(in the rows, 128 means zero)
Known rows, with every step that occurs
E > J > L > F: [113  98 154 136 100 147 136 122 107 129 125 126 105 161  93  99 129 139
 151 145 136 173 117  98  98  85 140]
E > J > L > F > W: [113 113 173 152 103 146 142 128 112 151 118 138 107 166  85 109 114 137
 130 138 156 172 109  67  95  97 140]
J > L > F > W: [130 118 198 153 117 146 133 127 113 159 115 136 112 161  92 109 109 139
  96 136 147 164 115  59  77 123 119]
Y > U > F: [108 118 171 163 139 146 121 128 127  98 126 121 102 137 114  89  92 147
 100 135 140 177  97 102  68 118  98]
F > W > Y > U: [124 141 205 162 179 161 122 128 119 142 112 141 122 145  93  95 114 152
  65 123 162 182  72  79  79 107  84]
W > Y > U > F: [114 128 207 161 166 156 121 139 125 110 134 130 115 133 109  82 102 153
  94 136 137 187  78  97  84 104  84]
E > J: [109 114 123 134 117 146 128 115 115 101 120 128 106 162  98  94 114 130
 129 132 140 154 110 119 102  92 139]
P > U > F > J > L > E: [ 90 140 172 180 111 123 133 125 121 111 147 123 117 165  94 101 114 134
 132 145 137 163 112  84  71  99 102]
E > J > F > P > U: [ 93 100 114 144 117 147 119 130 108 113 145 128  95 148  99  96 126 164
 156 130 137 159  95 127 107  86 128]
J > L > F > W > Y > U: [125 127 238 164 160 161 131 138 108 175 117 140 121 145  87 100 126 161
  84 137 158 204  78  59  75 103  85]
F > P > U: [117 125 145 150 134 152 113 125 107 121 129 126 104 150 112 101 114 150
 108 135 128 144 102 100  96 103 102]
W > Y > U > F > J > L: [102 134 217 175 155 150 129 133 114 110 130 123 120 146  99  98  97 139
 118 147 141 185  76 109  88  90  92]
W > Y: [134 123 177 135 159 160 122 121 114 116 125 133 125 153 101  89 118 136
  94 131 131 159  95 103 100 106 104]
L > E > F > J: [ 85 110 172 163  98 114 121 101 138  95 138 127 126 165  98 100  88 144
 118 130 137 173 125 115  51 100 118]
W > Y > U: [122 126 181 146 173 163 118 125 115 120 120 130 122 141  99  87 124 152
  83 130 144 183  78 106  82  97  85]
E > L > F > P: [120  88 201 140 126 142 116 133 109 143 139 129  96 154 109 115  84 168
 140 147 114 173  99  85  82  76 118]
U > F > E: [126 101 181 162 136 130 130 132 131 122 129 131 115 151 108  91  71 137
 100 134 116 142 123  97  82 148  98]
Y > U > F > J > L: [ 91 126 182 176 121 138 130 122 117  96 123 115 106 150 102 106  88 134
 122 147 142 173  97 112  73 105 107]
L > F: [120 102 159 136 141 145 124 127 119 111 127 131 106 149 106  94 108 142
 107 138 121 167 126  80  72 121 116]
U > F: [122 117 163 150 126 142 125 128 129  98 132 126 108 148 115  88  82 129
 112 137 128 150 119  94  88 125 120]
U > Y: [129 116 154 137 146 149 123 118 119  71 129 121 103 151 110  97 125 133
 102 129 122 157  94  94  87 110  99]
Y > U: [115 122 149 150 143 151 116 113 118 107 111 122 110 144 102  94 116 148
  84 128 143 171  94 115  65 109 101]
P > F: [138 116 155 146 110 148 122 115 130  89 129 130 122 147 116  94  97 146
 119 132 144 156 123  98  70 132 125]
L > E > J > F > P: [ 84  63 175 131  85 130 125 112 113 119 133 135 110 154  92  97 123 159
 155 123 124 169  86 132  90  75 123]
F > P > U > Y > W: [107 131 154 161 166 151 117 124 111  76 131 120  89 158 126  98 121 160
 102 128 131 165  64  98  98  94  80]
J > F: [121 100 137 130 125 148 121 117 119 107 128 126 108 148  96  89 117 145
 111 124 135 150 118 121  77 128 126]
L > E > F > P > U: [104 112 176 165  95 127 111 113 128 132 150 127 118 157 108  94 108 177
 117 129 135 169 108 103  70  89  94]
E > L: [131 128 154 142 126 145 120 118 117 129 132 125 105 164  97 105 102 146
 117 136 138 156 112 104  80  88 126]
W > Y > U > F > E > J: [104 105 205 170 165 141 131 145 122 128 134 138 122 141  98  84  91 157
 120 134 135 192  82 111  98 103  80]

Rows
[122  86 202 137 100 150 125 126 102 144 121 125 103 152 106 110 104 150
 132 146 113 163 104  96  94  95 116] -> J > L > F > P
[107 112 192 162  79 126 131 105 126  95 130 131 136 163  97 107 108 139
 143 139 145 166 114 103  53 107 122] -> P > F > J > L > E
[ 99 103 205 163 128 144 116 131 122 107 124 123  98 136 122  99  75 158
 112 138 122 170  82 106  81 100  89] -> Y > U > F > P
[138 112 171 155 138 133 124 124 119 149 128 130 115 169  91 108  86 153
 107 132 128 147 121 108  76 116 108] -> F > E > L
[128  85 175 147 149 132 129 135 120 135 124 135 116 152 100  97  93 148
  96 135 111 160 132  83  69 145  98] -> L > F > E
[149 107 186 166 120 133 124 127 129 131 139 134 123 160 103 106  75 168
 129 134 139 158 128 100  65 129 113] -> P > F > E > L
[117 120 153 150 151 151 116 128 109  86 141 121  96 146 118 101 127 154
 113 134 117 159  76  88  99  94  79] -> F > P > U > Y
[136 127 227 155 168 152 126 145 115 174 141 149 116 157  93 105  98 161
 100 137 148 190  93  42  79  92 107] -> E > L > F > W > Y
[128 117 194 144 156 156 126 130 119 139 132 146 123 149  88  91 110 148
  83 119 152 164  91  84  91 125 109] -> J > F > W > Y
[130  88 167 148 134 131 123 127 117 150 139 130 109 160  83  99  97 167
 119 127 131 152 121 121  72 122 111] -> J > F > E > L
[103  87 209 150  79 124 114 104 132 127 136 128 121 157 111  99  91 165
 117 128 125 168 105 116  70  88 102] -> L > E > F > P
[ 85 127 168 175 154 135 122 129 129  76 128 123 107 143 112  99  76 136
 113 140 138 173 101 105  61 112 104] -> Y > U > F > J
[146  99 173 158 122 136 126 121 132 110 125 136 130 151 107  95  76 152
 114 129 131 148 131 101  68 156 106] -> P > F > E
[130 125 252 166  92 138 132 111 129 177 135 140 140 168  81  94 113 157
  88 125 166 181  96  77  80  95  99] -> J > L > E > F > W > Y
[ 93 147 132 177 153 134 122 137 127  81 145 124 105 151 112  97  87 130
 122 144 135 151 122  90  80 121 112] -> P > U > F > J
[ 94  76 141 130 100 145 122 118 110 108 130 130 100 149  99  99 109 154
 156 127 128 158  91 139 109  85 138] -> E > J > F > P
[110  80 159 146 136 131 134 134 119 129 127 137 110 158  93  96  97 147
 131 136 119 167 124  95  86 120 116] -> L > F > E > J
[100 108 152 155 157 150 116 129 110  75 142 119  86 150 120  93 130 174
 115 123 132 170  69 111  90 103  88] -> J > F > P > U > Y > W
[ 91 132 204 172 179 147 122 138 125  87 135 130 120 137 107  95  84 141
 109 142 136 187  78 103  78  99  87] -> W > Y > U > F > J
[119 112 156 146 128 145 126 121 123 131 123 138 111 154  92  97 103 144
  89 117 153 151 111  90  76 138 124] -> J > F > W
[105 139 195 179 143 143 125 133 132 122 120 133 106 143 107  95  79 146
  79 129 157 174  92  68  66 127  96] -> Y > U > F > W
[117 124 154 147 159 150 126 113 122  62 120 121  99 163 119  92 120 141
  91 123 135 167  88  99  84 109  99] -> U > Y > W
[120 119 216 169  62 127 132 100 133 166 128 132 126 172  85 103 107 153
  92 124 166 170 117  82  65 104 115] -> J > L > E > F > W
[121 109 187 140  85 136 131 103 114 142 118 126 124 166  88  98 136 135
 105 130 135 153 109 104  76  96 110] -> J > L > E
[126 165 189 180 173 155 127 150 125 137 147 143 119 148 105  89 101 145
  82 134 157 168  93  45  97 124  93] -> P > U > F > W > Y
[119 116 166 157 141 144 113 143 105 150 152 128  93 154 109 111 105 178
 140 148 123 174 103  76  81  80 108] -> E > L > F > P > U
[114  98 200 149 113 143 120 129 121 110 132 127 101 145 123 100  67 140
 124 140 113 148  96 103 101 110 112] -> U > F > P
[124 109 226 172 178 144 126 145 126 132 132 134 126 135 103  84  84 157
  86 133 128 181  84  96  80 131  63] -> W > Y > U > F > E
[102 112 166 154 149 132 122 132 115 112 141 129 104 164 100 116  85 148
 141 149 126 175 122  87  60  89 131] -> E > L > F > J
[136 130 176 161 115 145 126 118 135 111 123 143 123 155 109 101  83 146
  99 126 163 156 119  69  68 146 125] -> P > F > W
[126  99 158 148 100 139 138 113 107 145 113 127 117 170  83 103 113 132
 132 131 136 146 114 128 107 106 122] -> F > E > J > L
[106 105 153 151 105 150 129 133  96 142 136 127  96 156 100 104 131 159
 161 148 131 173 101  97 106  70 121] -> E > J > L > F > P > U
[ 98 107 155 148 154 135 124 127 119  93 126 131 109 154 105 105  90 132
 120 143 118 167 122  85  63 115 122] -> L > F > J
